Every row comes from one small tree of marks. Brackets hold a mark, then the marks that hang from it, in the order of their numbers. Every link used is in the known rows. Which tree was each row made from?
Known rows
[Z_199 [Z_224 [Z_272 Z_534]]]: [ 2.66  1.01  1.49 -0.63  1.70 -2.20 -0.58 -0.24 -0.39 -4.55  0.52 -1.28
  1.38 -0.24  0.73  0.96  0.16  0.72  1.17 -0.15 -0.29  0.62  1.74 -0.58
 -2.59  0.12  1.39 -0.35 -3.38]
[Z_588 [Z_440 Z_242]]: [-0.68 -0.16  0.05 -0.15  0.93 -4.37 -1.49 -0.47  2.48  0.11  2.01 -1.86
 -1.06  2.33  2.83  2.48 -1.31  0.78  2.58 -1.33 -0.81 -1.31  1.87 -1.21
 -0.05  0.37  0.97 -2.44 -0.67]
[Z_747 Z_242 Z_272 Z_588]: [ 1.89  3.06 -4.33 -2.10  0.05 -4.50 -0.37  1.04  1.53  3.96  0.08 -2.18
  1.66  3.25  0.25 -0.09 -0.36  0.80 -0.28  2.01 -0.15 -1.28  2.26 -1.34
 -0.82  0.77 -2.32 -1.59  1.80]
[Z_242 [Z_747 [Z_588 [Z_440 Z_272]]]]: [-3.56  1.66 -2.29 -1.10  1.04 -0.58 -0.59  0.87  2.66 -0.54  1.10 -0.74
  0.04  1.02  1.23 -0.28 -2.89  2.01  2.32 -0.28  0.22 -0.21  1.84 -0.40
 -0.27  1.59 -0.98  0.36 -0.79]
[Z_224 [Z_272 Z_747]]: [ 3.25  0.16  0.50 -1.46  2.50  0.27 -0.05  0.96  0.60 -0.90  3.09 -1.36
  1.31  0.94  1.57 -3.16 -1.19  1.70  0.76  0.11 -0.72 -0.63  2.00 -1.94
 -2.46 -0.89  2.48 -1.45 -1.97]
[Z_272 Z_224 Z_534 [Z_747 Z_242 Z_588]]: [-0.03  1.34 -1.14 -4.20  1.98  2.94  1.32  2.15 -1.56  1.92 -0.32 -0.68
  0.72 -0.49 -2.16 -0.89  1.03  1.00 -1.63 -0.26 -2.75  0.95 -2.12 -1.85
 -2.48 -0.38  0.35  1.50 -0.10]
[Z_272 Z_224 Z_534 Z_747]: [ 0.63 -0.74  1.29 -3.52  2.94  4.21  1.05  0.73 -1.72  0.07  1.31 -0.57
 -0.12 -1.93 -0.46 -1.37  1.19  1.42 -1.11 -2.65 -1.76  1.05 -2.06 -2.18
 -2.76 -1.29  1.89  0.95 -1.89]
[Z_534 [Z_272 Z_224]]: [ 1.65 -0.19 -1.45 -1.78  0.66 -2.35 -0.90 -1.65 -0.21 -1.23  2.72 -3.23
  0.75  0.02  0.16  0.81  0.07  1.43 -0.18 -3.94  1.49 -0.22  0.65 -1.72
 -0.52 -1.14  0.19 -0.23 -1.38]
[Z_199 [Z_224 [Z_272 Z_534 Z_747]]]: [ 2.57  0.71  1.88 -1.07  2.60  0.32  0.04  0.63 -0.38 -4.61  0.70 -0.98
  1.49 -0.18  0.89 -0.69 -0.12  1.18  0.81 -0.03 -0.86  0.79  0.85 -1.56
 -2.95 -0.35  1.97  0.10 -3.18]
[Z_747 Z_242 [Z_272 Z_224] Z_588]: [ 2.18  1.97 -3.57 -2.82  0.05 -1.97 -0.07  1.07 -0.43  3.72 -0.97 -2.40
  2.43  1.35 -0.71  0.73  0.06  1.02 -0.66  0.30  0.26 -0.99  1.58 -1.74
 -1.61 -0.03 -2.67 -0.40  2.73]
[Z_588 [Z_440 [Z_272 Z_224]]]: [-1.94 -1.15 -0.16 -0.81  0.85 -0.18 -1.10 -1.09  1.57 -2.36  1.56 -1.64
 -0.47 -1.30  1.76  0.54 -1.49  1.76  1.80 -1.84  1.50  0.00  0.90 -0.95
 -1.16  0.65 -0.16 -1.29  1.18]
[Z_747 Z_242 [Z_272 Z_224]]: [ 3.69 -0.19 -2.11 -1.56  1.25 -2.41 -0.37  0.08 -0.63  1.73 -0.16 -3.23
  2.26  0.86  0.66  0.73  0.18  0.54  0.04 -1.90  0.73 -1.41  1.92 -2.23
 -2.62 -1.66 -1.70 -1.34  3.43]
[Z_747 Z_272 [Z_588 [Z_440 Z_242]]]: [ 0.23  2.17 -1.08 -1.06  0.08 -3.22 -0.81  0.31  3.12  1.90  0.72 -0.99
  0.02  2.60  2.78  2.07 -0.39  1.34  2.08  1.39 -0.07 -1.71  1.83 -1.53
  0.08  1.02 -1.27 -1.84  0.58]
[Z_242 [Z_440 Z_272 Z_588]]: [ 1.54  0.82 -1.16  0.40  1.11 -2.78 -1.44 -2.02  2.17 -3.70  1.76 -0.72
 -2.07  0.22  1.75 -0.19 -2.14  1.80  1.02 -1.17  0.14 -1.03  2.56 -1.18
  0.78  0.87  0.29 -0.69 -0.49]
[Z_242 [Z_440 [Z_272 Z_224 Z_747]]]: [ 1.14 -0.15 -0.07  0.13  1.24  1.28 -0.48 -2.07  0.19 -4.57  1.15 -0.44
 -0.01 -1.96  0.02 -2.18 -1.52  2.03  0.39 -2.88  0.55 -0.62  0.87 -1.89
 -1.60 -0.56  0.34  0.13  1.37]
[Z_747 Z_588]: [-1.18  2.53 -2.70 -3.48 -0.10 -3.37 -0.64  0.42  0.68  3.08  2.29 -1.59
  0.12  2.03 -0.75 -0.61 -0.73  1.64 -1.08  0.49 -0.36  0.03  2.13 -0.11
  0.94  2.02 -0.10 -0.95 -2.91]
[Z_588 [Z_440 Z_242 [Z_272 Z_224 Z_747]]]: [-0.80 -1.43  1.74  0.38  1.65  2.12 -0.59  0.14  2.20 -1.09  0.81 -1.42
 -1.09 -0.84  2.52  0.44 -1.29  1.96  2.87 -2.29 -0.78 -1.17 -0.13 -2.37
 -1.30 -0.99  1.01 -1.12  1.96]
[Z_224 [Z_272 Z_534 [Z_747 [Z_242 [Z_440 Z_588]]]]]: [ 4.50  1.14 -0.39 -0.31  3.10 -0.56 -0.04  1.14  1.03 -2.98  1.35 -0.34
 -0.13  1.51  1.48 -1.44 -0.43  0.35  1.19  1.73 -2.29 -0.64  0.83 -2.16
 -3.05 -0.65  2.29 -0.42 -0.85]
[Z_440 [Z_242 Z_747] Z_272 Z_588]: [ 1.23 -0.14  0.64  1.38  3.09  0.27 -0.76  1.67  3.48  1.50 -0.14 -1.82
 -3.24  0.79  3.74  1.33 -2.38  2.26  3.98 -2.25 -2.25 -2.22  1.23 -2.18
  1.05 -1.68  0.90 -0.28  0.16]
[Z_242 [Z_440 Z_588] Z_747]: [ 0.60  1.06 -2.00  0.11  2.09 -1.84 -1.17 -1.06  1.18 -3.58  1.75 -0.63
 -0.88  1.84  1.94  0.80 -3.29  1.25  1.39 -2.56 -0.67 -1.34  3.25 -1.21
  0.15  0.58 -0.09  0.89 -2.37]
[Z_199 [Z_224 [Z_272 [Z_747 [Z_588 Z_440]]]]]: [ 0.87  1.56  0.95 -1.40  1.54  0.62 -0.21  0.61  0.33 -4.78  1.08 -1.12
  2.22  0.93  0.99 -0.71 -1.69  1.90  1.04  0.68 -0.18  0.56  2.11 -1.64
 -1.91  1.23  0.83 -0.03 -3.01]
[Z_747 Z_242 [Z_588 [Z_440 [Z_272 Z_224 Z_534]]]]: [-2.49  2.25 -3.32 -1.76 -0.05 -1.83 -0.58  1.01  1.51  0.06 -0.62 -1.11
 -0.06  0.74 -0.90  1.21 -0.42  0.68  1.06  1.57 -0.54  0.21 -0.08 -0.37
 -1.10  1.76 -1.69 -0.38  2.40]
[Z_747 [Z_242 [Z_440 Z_588]] [Z_272 Z_534]]: [ 4.49  1.83 -2.50  0.17  1.76 -5.03 -0.79 -0.93  1.60 -2.25 -0.40 -0.95
 -0.57  2.50  2.04  1.89  0.13 -0.40  1.08  0.52 -0.94 -1.64  1.53 -1.93
 -1.85 -0.47 -0.94 -1.11  2.11]
[Z_272 Z_224 Z_747]: [ 0.71 -1.33  0.58 -3.58  2.25  4.04  0.50  0.52 -1.82  0.77  2.22 -1.96
  1.06 -0.82 -0.06 -2.21 -0.66  2.18 -1.52 -3.78 -0.81  0.32  0.24 -2.44
 -1.86 -1.31  1.50  0.25 -1.32]

Which tree is each row?
[ 2.86  3.61 -4.52 -0.82 -0.34 -5.69 -0.81 -0.71  1.46  0.11 -0.22 -1.12
  1.62  3.06 -0.32  0.24 -0.70  0.42  0.22  1.57  0.14 -1.84  2.83 -1.29
 -0.89  1.03 -2.73 -1.14  2.67] -> [Z_747 [Z_242 Z_440] Z_272 Z_588]
[-2.32  1.62 -1.19 -3.27  1.04  0.87  0.12  0.93  1.58  0.26  2.87 -0.60
  0.02  2.02  0.73 -2.53 -1.74  2.22 -0.29  0.68 -1.22  0.44  0.91 -1.80
 -0.12  1.79  0.98 -0.70 -2.65] -> [Z_272 [Z_747 [Z_588 Z_440]]]
[ 2.47  0.53  1.61 -0.97  2.15  0.11 -0.23  0.38 -0.48 -4.06  1.50 -1.71
  2.30  0.38  1.03 -1.69 -1.50  1.80  0.58 -0.52 -0.12  0.32  2.31 -1.95
 -2.32 -0.25  1.52 -0.37 -2.91] -> [Z_199 [Z_224 [Z_272 Z_747]]]
[ 0.33  0.92  0.58 -0.02  1.63  0.72  0.00  1.66  2.51  2.37  0.55 -0.99
 -1.37  0.29  1.20 -1.65 -0.76  2.63  2.07 -0.34 -2.08 -1.81 -0.26 -2.12
  0.26 -1.25  1.24 -1.02  1.29] -> [Z_440 Z_242 [Z_272 [Z_747 Z_588]]]
[ 1.05 -1.24  0.90 -2.29  2.80  5.03  0.45  1.06  0.88  0.08  1.47 -1.72
 -1.98 -1.68  2.20 -2.00 -1.66  3.33 -0.17 -2.67 -0.89  0.22  0.09 -2.93
 -0.41 -0.72  1.20  0.35 -0.32] -> [Z_440 [Z_272 Z_224 Z_747] Z_588]
[-0.73  1.92 -1.33  0.40  1.14  1.83 -0.43 -0.89  0.60 -4.18 -0.93  0.98
 -0.17 -2.05 -1.04  0.47 -1.30  1.51  1.66 -1.42  0.15 -0.54  0.13 -0.27
 -1.61  0.54 -1.38  2.50  1.02] -> [Z_242 [Z_440 [Z_272 Z_224 Z_534]] [Z_747 Z_588]]
[ 1.78 -0.39 -0.49 -2.35  1.53  1.32 -0.09 -0.87 -0.33 -1.59  2.94 -2.69
  1.04  0.08  0.33 -1.43 -0.25  2.07 -0.60 -4.06  0.56  0.08 -0.47 -2.86
 -1.35 -1.78  1.05  0.26 -1.32] -> [Z_534 [Z_272 Z_224 Z_747]]
[ 1.87 -0.39 -1.26 -2.01  1.86  1.76  0.29 -0.06 -2.11 -1.59  0.69 -1.76
  1.79 -0.02 -1.18 -1.71 -1.10  1.19 -1.18 -3.23 -1.09 -0.48  0.80 -2.78
 -2.64 -1.10  0.39  0.52  1.39] -> [Z_272 Z_224 [Z_747 [Z_242 Z_440]]]
[-0.07  0.98 -1.13  1.78  2.08 -1.12 -0.86 -1.67  1.87 -5.70  0.22  0.62
 -0.88 -0.79  0.66 -0.39 -1.74  1.01  2.69 -1.64  0.13 -1.03  0.68 -0.64
 -1.75 -0.32 -0.35  0.97  0.57] -> [Z_242 [Z_440 [Z_272 Z_534]] Z_747]
[ 1.35  1.41 -2.82 -2.57  0.84  0.34  0.14  0.22 -0.43 -0.02  1.61 -2.76
  1.56  1.33 -1.30 -1.21 -0.41  1.80 -0.98 -2.15 -0.18 -0.09 -0.45 -2.50
 -1.12 -0.87 -0.24  0.73 -0.18] -> [Z_534 [Z_272 Z_224 [Z_747 Z_242 Z_588]]]
[ 0.91  2.51 -3.55 -2.20  0.72 -2.58 -0.28  0.31  1.48 -0.38  2.61 -2.56
  0.82  3.17 -0.40 -1.84 -0.95  1.62 -0.41 -0.58 -0.43 -0.40  0.28 -2.47
 -0.20 -0.23 -0.01 -0.31 -1.03] -> [Z_534 [Z_272 [Z_747 Z_242 Z_588]]]
[-1.32 -0.99  1.48  1.39  2.07  1.17 -0.73  0.24  2.35 -2.19 -0.58 -0.83
 -1.48 -1.23  2.69  3.04 -0.80  0.96  4.30 -2.16 -0.78 -0.95 -0.89 -1.13
 -1.90 -0.98  0.29  0.04  2.09] -> [Z_588 [Z_440 [Z_242 Z_747] [Z_272 Z_224 Z_534]]]
[ 0.51  1.65  1.53 -1.38  1.85  0.46  0.04  0.74  0.35 -5.44  0.40 -0.16
  1.56  0.50  0.94  0.14 -0.54  1.31  1.20  1.48 -0.87  1.05  0.60 -1.20
 -2.51  1.36  1.17  0.46 -3.12] -> [Z_199 [Z_224 [Z_272 Z_534 [Z_747 [Z_588 Z_440]]]]]
[-1.40 -1.36  0.94  1.39  1.63  1.02 -1.01  0.13  2.37 -1.55 -0.09 -1.58
 -0.87 -0.50  2.80  2.30 -2.01  1.60  4.23 -2.80 -0.08 -1.44  0.53 -1.49
 -1.41 -0.89 -0.25 -0.41  2.37] -> [Z_588 [Z_440 [Z_242 Z_747] [Z_272 Z_224]]]
[-0.95  0.75  1.35 -3.19  2.04  4.49  0.94  1.69 -0.39  0.88  0.25  0.24
 -0.63 -0.85 -0.18  0.84  0.90  1.24 -0.02 -0.54 -2.56  0.65 -2.52 -2.01
 -1.80  0.08  1.30  1.40 -1.23] -> [Z_272 Z_224 Z_534 [Z_747 [Z_588 [Z_440 Z_242]]]]
[-3.18  1.19 -1.54 -1.50  1.45  2.03 -0.19  0.94  1.49 -1.17  0.22 -0.28
 -0.23 -0.40  0.41  1.03 -1.64  1.64  1.75 -0.70  0.07  0.41  0.09 -0.41
 -1.25  1.09 -1.19  1.32 -0.43] -> [Z_242 [Z_747 [Z_588 [Z_440 [Z_272 Z_224 Z_534]]]]]
[ 0.23 -0.73  0.65 -1.41  1.62  0.90 -0.31 -0.46  0.33 -0.68  0.28 -1.04
 -1.21 -3.14  0.01 -0.23  0.91  1.46  0.77 -1.88  0.22  0.32 -1.16 -0.75
 -1.88 -0.97  0.32 -0.03  0.75] -> [Z_440 [Z_272 Z_224 Z_534]]
[-1.92  0.17 -0.85 -0.61  1.77 -0.29 -0.45  0.21  3.10 -3.27  1.17 -0.76
 -1.17  0.52  2.05 -1.03 -0.89  0.92  2.18  0.78 -0.72  0.31 -0.55 -1.63
 -2.04  0.53  0.77 -1.43  1.29] -> [Z_588 [Z_440 [Z_272 Z_534 [Z_747 Z_242]]]]
[ 3.40  1.03 -2.34 -1.20  1.57 -5.19 -0.40  0.30  1.32  1.01 -0.15 -1.87
  0.65  2.46  1.38  0.75  0.94 -0.27  0.74  0.39 -0.57 -1.11  0.72 -1.67
 -2.52 -1.23 -0.87 -2.03  1.93] -> [Z_747 Z_242 [Z_272 Z_534]]
[ 2.66  1.81 -1.81 -1.69  1.84 -0.58  0.07  2.14  0.76  0.61  1.89 -1.40
  1.96  2.25  0.21 -2.78 -1.15  1.31  0.48  2.17 -1.54 -0.65  2.12 -1.75
 -2.36 -0.11  1.18 -1.00 -0.54] -> [Z_224 [Z_272 [Z_747 Z_242 Z_588]]]
[-0.95 -1.20  2.44  0.32  2.08  2.20 -0.26  0.35  2.24 -2.14  0.21 -0.57
 -1.72 -1.22  2.55  0.99 -0.11  1.42  3.14 -1.49 -1.33 -0.65 -1.64 -2.21
 -1.84 -1.00  1.47 -0.70  1.74] -> [Z_588 [Z_440 Z_242 [Z_272 Z_224 Z_534 Z_747]]]
[ 2.09 -0.19  0.67  0.44  2.02 -1.96 -1.00  0.86  3.35  2.56  0.76 -2.13
 -3.81  0.80  3.49  1.60 -1.13  2.20  2.78 -1.55 -2.22 -2.09  1.16 -2.07
  1.57 -1.19  1.37 -1.53  0.17] -> [Z_440 Z_242 Z_272 Z_588]
[ 0.71  0.09 -0.36  0.89  2.68  2.00 -0.56 -1.04  0.98 -5.10 -0.36  0.36
 -2.01 -1.81  1.29  1.54 -1.96  1.59  2.09 -2.92 -0.57 -0.80  0.61 -1.10
 -1.33 -0.30 -0.38  2.08  0.19] -> [Z_242 [Z_440 [Z_272 Z_224 Z_534] Z_588] Z_747]
[ 3.39  1.49  0.81  0.34  2.28 -0.96 -0.29 -0.19 -0.59 -6.98 -0.21 -0.68
  1.74  0.39  0.12 -0.34 -0.44  0.55  1.13  0.01 -1.09  0.12  1.08 -1.73
 -3.37 -0.21  1.23  0.35 -1.34] -> [Z_199 [Z_224 [Z_272 Z_534 [Z_747 [Z_242 Z_440]]]]]
[ 2.01  1.95  1.43 -1.60  2.00  0.37  0.23  1.09 -0.35 -4.06  0.27 -0.70
  1.67  0.14 -0.03 -0.84 -0.09  1.43  0.50  1.04 -1.11  0.88  0.81 -1.30
 -2.45  0.60  1.36  0.54 -3.37] -> [Z_199 [Z_224 [Z_272 Z_534 [Z_747 Z_588]]]]
[ 0.22  3.25 -3.34 -1.77  0.31 -4.41 -0.38  0.85  2.73  0.61 -0.51 -0.87
  0.59  3.12  1.17  1.74  0.50 -0.05  1.30  3.04 -0.49 -0.37  0.49 -1.07
 -1.50  1.65 -2.19 -1.38  1.98] -> [Z_747 Z_242 [Z_272 Z_534] [Z_588 Z_440]]
[ 2.15  0.10 -0.44 -2.32  2.87  2.49  0.65  0.42 -1.53 -2.22 -0.24 -0.61
 -0.33 -0.40 -0.53 -0.05  0.37  0.61 -0.91 -2.13 -2.71  0.32 -1.33 -2.58
 -2.75 -1.01  1.04  1.48  0.16] -> [Z_272 Z_224 Z_534 [Z_747 [Z_242 [Z_440 Z_588]]]]
[ 1.66  0.87 -2.56  0.38  0.96 -3.41 -0.88 -1.32  0.35 -2.95 -0.41 -1.43
  0.06 -0.25 -0.96  0.61 -0.15  0.08  1.03 -1.38 -0.36 -0.96  0.72 -0.88
 -2.27 -0.54 -0.80 -0.42  3.07] -> [Z_747 [Z_242 [Z_440 [Z_272 Z_224 Z_534]]]]
[-0.38  0.88 -0.78 -2.26  1.85  3.46  0.84  1.50  0.22 -0.01 -0.63 -0.66
 -0.33 -2.10 -1.42 -2.18  0.62  1.84  0.04 -0.26 -1.53  0.58 -2.18 -1.66
 -2.27 -0.68  0.28  0.77  2.02] -> [Z_440 [Z_272 Z_224 Z_534 [Z_747 Z_242 Z_588]]]
[ 2.05  2.09 -2.93 -2.84  0.61 -1.86  0.33  1.22 -0.44  3.03 -1.60 -1.37
  1.17  0.62 -0.93  1.79  1.53  0.35 -0.57  0.91 -0.76 -0.48 -0.08 -1.40
 -2.34 -0.08 -2.21  0.05  2.56] -> [Z_747 Z_242 [Z_272 Z_224 Z_534] Z_588]
[ 1.56 -0.74 -0.61 -1.07  2.17  0.89 -0.18  0.19 -0.22  0.07  0.69 -2.06
  1.59 -0.15  1.80  0.24 -1.58  1.61  1.04 -3.39  1.06 -1.02  1.74 -1.85
 -2.34 -1.58 -1.27  0.31  0.31] -> [Z_242 [Z_747 [Z_272 Z_224]]]
[ 0.04  3.76 -4.40 -0.54 -0.26 -4.56 -0.89 -0.43  1.77 -0.99 -0.30 -0.37
 -0.27  1.54 -1.80 -0.03 -0.43  0.53  0.46  1.90 -0.91 -0.87  1.03 -0.36
 -0.53  1.65 -1.61 -0.30  1.91] -> [Z_747 [Z_242 [Z_440 [Z_272 Z_534]]] Z_588]
[ 0.23  0.24  0.69 -1.88  3.36  2.61  0.39  1.38  2.78 -0.90  1.57 -0.47
 -3.46 -0.26  2.57 -2.00 -0.58  2.40  0.73 -0.05 -2.18  0.46 -1.06 -2.37
 -0.05 -0.07  2.14 -0.27 -1.61] -> [Z_440 [Z_272 Z_534 Z_747] Z_588]
[ 0.27  3.26 -2.46 -2.30  1.53 -1.30  0.56  0.88  0.57 -0.96  0.50  0.33
 -0.08  1.86 -1.51 -1.71  0.07  0.53 -0.54  1.61 -2.93  0.04 -0.86 -1.52
 -1.70  0.86  0.48  0.35 -0.62] -> [Z_272 Z_534 [Z_747 [Z_242 Z_440] Z_588]]
[ 4.51  0.95 -1.09 -0.39  2.59 -0.79 -0.40  0.90  0.91 -2.48  2.23 -1.46
  1.01  2.05  1.70 -2.24 -1.84  1.09  0.97  0.39 -1.53 -1.23  2.66 -2.46
 -2.35 -0.65  1.64 -1.09 -0.55] -> [Z_224 [Z_272 [Z_747 [Z_242 [Z_440 Z_588]]]]]
[ 0.14  2.67 -3.95 -1.87 -0.15 -4.53 -0.67  0.71  2.89  1.46  0.21 -2.01
  1.44  3.58  1.46  0.99 -0.92  0.67  1.09  2.47  0.35 -1.03  2.33 -1.52
 -0.88  1.76 -2.63 -1.97  2.67] -> [Z_747 Z_242 Z_272 [Z_588 Z_440]]
[-0.92 -0.46  0.39  1.09  0.89 -2.73 -1.50 -0.37  3.65 -1.09  1.24 -1.59
 -1.73  0.73  3.17  1.45 -1.33  1.29  3.60 -1.11 -0.28 -1.51  1.14 -1.29
 -0.30 -0.03  0.59 -2.34  1.42] -> [Z_588 [Z_440 Z_242 Z_272]]
[ 2.04  2.13  0.31 -1.30  1.95 -0.56  0.07  1.52 -0.42 -3.98 -0.23 -1.04
  2.04  0.70 -0.33 -0.61 -0.20  0.96  0.47  1.21 -1.46  0.52  0.81 -1.51
 -2.69  0.28  0.94  0.47 -2.07] -> [Z_199 [Z_224 [Z_272 Z_534 [Z_747 Z_242 Z_588]]]]
